Each row comes from the steps of one path. Every step used is in the known rows, and no mark comes twice. Write the path behind each row, first mark first.
In the rows, 128 means zero.
Known rows
nubeg -> viraf: [138 112 107  73 133 141 137 151 135 153 160 129 136 130 124 117  83 142
 126 137 129 166 111 129 156]
mokas -> nubeg -> tusinom: [142 124 113  83 157 141 166 128 120 131 119 131 171 118 107 166  56 162
 107 134 142 182 120 158 180]
popom -> kili -> nubeg -> viraf -> sefev: [115 152 103  52 109 178 106 167 192 140 135 119  88 130  78 151 111  99
 130 122 172  76 105 144 149]
mokas -> nubeg -> sefev: [136 134 114  79 157 141 157 107  62 145 105 157 149 136 104 141  68 134
 121 140 126 171 138 151 191]
popom -> nubeg -> tusinom -> samak: [131 131 120  44 118 115 138 102  97  94  94 151 174 151  96 189 112 123
 120 127 161 170 112 130 191]
nubeg -> sefev: [132 122 127  93 132 121 121  90  53 135 135 156 113 130 124 115  93 114
 136 157  98 145 109 128 181]
tusinom -> viraf -> sefev: [ 82 126 105 108 130 198 134 106 191 156  94 170 108 106 148 125 101 129
 128 121 107 140 157 122 141]
nubeg -> tusinom -> samak: [127  79 105  88 133 117 142  98 108 135 136 123 148 131 131 168  76 167
 120 151 126 208  90 130 193]
mokas -> nubeg -> viraf: [140 127 100  65 158 156 168 150 120 158 124 138 164 136 104 143  61 155
 115 126 147 184 139 151 174]
kili -> nubeg -> sefev: [151 192 121  83 114 118 109 113 115 141 113 123 111 119  85  81 106 122
 127 146 125 101 143 151 174]
tusinom -> mokas -> nubeg: [117 124  90 100 160 124 151 102  72 146  89 134 157 137 108 140  85 155
 142 112 165 175 140 156 157]
nubeg -> tusinom: [141 108 125  98 131 120 134 119 138 116 154 118 147 104 127 151  77 153
 116 148 121 163  84 138 164]
popom -> kili -> mokas -> nubeg: [103 139  86  81 125 172 126 163 162 140 140 124 124 122  68 154 117 112
 150 102 216 105 104 153 141]
kili -> tusinom -> popom -> mokas: [112 132 115 102 132 165 116 125 183 119 153 136 153 134 100 119 133  91
 115 118 217 145 116 130 174]
popom -> tusinom -> samak: [ 98  93 126  91 129 143 123  97 111 109 133 125 186 160 155 186 139 132
 107 126 170 184 113 116 180]
tusinom -> samak: [107  86 100 112 132 123 138  98  86 157 102 135 130 165 134 154 126 150
 135 133 135 191 138 118 168]
viraf -> tusinom -> popom -> mokas -> nubeg: [133 138 138  89 176 165 136  84 109 154  73 179 179 119 127 143 133 115
 134 114 185 134 176 145 168]
popom -> tusinom -> kili -> nubeg: [ 93 167 130  75 110 136 109 117 185 111 117 111 168 142 130 164 140  95
  82 128 199 113 109 140 174]
kili -> mokas -> tusinom -> viraf -> sefev: [121 173 109 101 145 176 139 118 209 161 142 132 159  77 102 110  98 160
 156 102 181 129 133 165 161]
popom -> tusinom -> viraf -> samak: [ 73 116 128  84 135 169 122  94 153 110 128 150 181 130 171 167 135 111
 106 115 155 173 128 119 133]
viraf -> samak: [120 119 166 118 137 113 120  88  99 129 104 164 117 135 131 145 127  91
 144 101  93 155 156 139 105]
tusinom -> kili -> mokas: [ 92 166  98 104 107 119 124 122 186 166 104 127 117 123  92 114 119  99
 127 118 196 117 120 153 166]
viraf -> tusinom -> popom: [135 128 157 109 170 165 132  90 120 163  86 169 161 111 137 131 132 119
 125 127 158 116 156 147 142]
kili -> mokas -> tusinom -> popom -> nubeg: [138 180 108  98 146 152 148 109 179 146 132 134 169 107  77 130 112 136
 155 101 222 135 124 164 174]
tusinom -> kili -> nubeg -> viraf: [104 182  95  62 108 120 124 137 196 173  96 115 106 140  95 118 105 103
 100 140 177 110 125 150 176]
mokas -> tusinom -> kili: [107 155 125  86 165 136 154 115 182 153 126 119 154 132 140 190 114 133
 104 143 179 118  90 154 166]

Write each row's path
[106 183 108  62 105 134 119 130 209 172  87 127  96 134  92 123  96  94
 103 133 162 103 133 155 187]
tusinom -> kili -> nubeg -> viraf -> sefev
[116 189 122  76 156 133 147 121 202 156 116 106 151 127 120 171 115 134
 101 141 188 100 104 165 170]
mokas -> tusinom -> kili -> nubeg
[117 138  84  65 141 154 142 101 135 114 101 162 164 122 112 164  93 132
 141 106 168 185 161 125 205]
popom -> mokas -> nubeg -> tusinom -> viraf -> sefev
[124 180 163  73 145 137 110 114 156 167  69 142 160 102 118 115 139 113
 105 130 165  67 156 169 149]
viraf -> tusinom -> kili -> nubeg
[135 117 113  48 154 179 132 135 147 181 141 154 154 112 108 119  87 128
 137 126 181 146 119 150 168]
nubeg -> viraf -> tusinom -> popom -> kili -> mokas
[133 163 141  14 129 139 130 128 121 123  87 169 182 141  95 156 123  97
 114 119 177 120 133 144 175]
popom -> nubeg -> viraf -> tusinom -> kili
[149 118 143  54 156 155 130 141 124 165 143 145 170 107 132 111  92 148
 124 135 131 142 128 147 154]
nubeg -> viraf -> tusinom
[157 182 119  87 112 117 118 134 175 127 127  96 134 101  88 105  96 150
 113 140 141 113 125 157 161]
kili -> nubeg -> tusinom
[105 143  97  81 133 170 122 157 184 137 164 114 129 115  84 166 129 118
 152 110 219  89  78 152 138]
popom -> kili -> mokas -> tusinom
[107 159  96  74 147 122 133 102 153 119 120 135 161 141 129 180 146 113
 138 116 207 138 127 124 187]
popom -> mokas -> tusinom -> kili
[105 106  89  86 136 149 145 115 164 137 144 130 148  97 145 141  72 163
 112 152 127 182  91 127 157]
nubeg -> tusinom -> viraf
[114 150  97  65 111 153 108 160 180 123 141 102 104 124  81 162 117 111
 123 133 184  82  83 144 142]
popom -> kili -> nubeg -> tusinom
[132 137  87  72 142 125 141 111 111 104 115 143 174 131 106 164 106 134
 140 110 180 183 148 126 197]
popom -> mokas -> nubeg -> tusinom
[101 118  59  89 141 186 151 124 166 171 122 152 105 148  80 159  93  96
 143 117 228 159 109 137 172]
tusinom -> popom -> kili -> mokas -> nubeg -> viraf
[118 143 108  66 176 173 157 109 181 161 136 135 136 142 117 201  98 118
 127 130 198 140  97 153 163]
mokas -> tusinom -> popom -> kili -> nubeg -> viraf -> samak
[115 128 131  97 133 143 106 137 148 121 159 110 167 116 102 101 116 129
 117 119 185 131  97 156 148]
kili -> tusinom -> mokas
[129 152 106  87 152 127 132 106 135 106 137 133 171 132 131 170 147 132
 149 112 189 143 135 120 174]
popom -> mokas -> tusinom
[ 85 111 106  72 126 172 101 162 162 119 165 112 128 134  91 159 131  96
 126 120 215  95  63 143 132]
popom -> kili -> tusinom -> mokas
[ 96 169  91  79 122 125 137 112 154 174  93 142 126 126  80 121  90 103
 124 123 195 137 124 164 198]
tusinom -> kili -> mokas -> nubeg -> sefev
[ 98 165  85  72 122 133 143 133 182 180 102 133 134 127  80 121  86 112
 121 117 206 145 125 164 189]
tusinom -> kili -> mokas -> nubeg -> viraf
[143 155  91 101 138 148 153 121 157 154 128 131 163  95  65 111  66 154
 147 105 197 176 133 171 187]
kili -> mokas -> nubeg -> tusinom -> popom
[130 100 104  90 139 108 133  97 104 123 140 117 152 107 123 148  65 164
 132 140 138 181  80 146 172]
nubeg -> tusinom -> mokas
[129 105  88  96 137 131 143  86 139 121 134 144 138 126 121 167  82 126
 130 140 169 195 100 120 197]
nubeg -> tusinom -> popom -> mokas
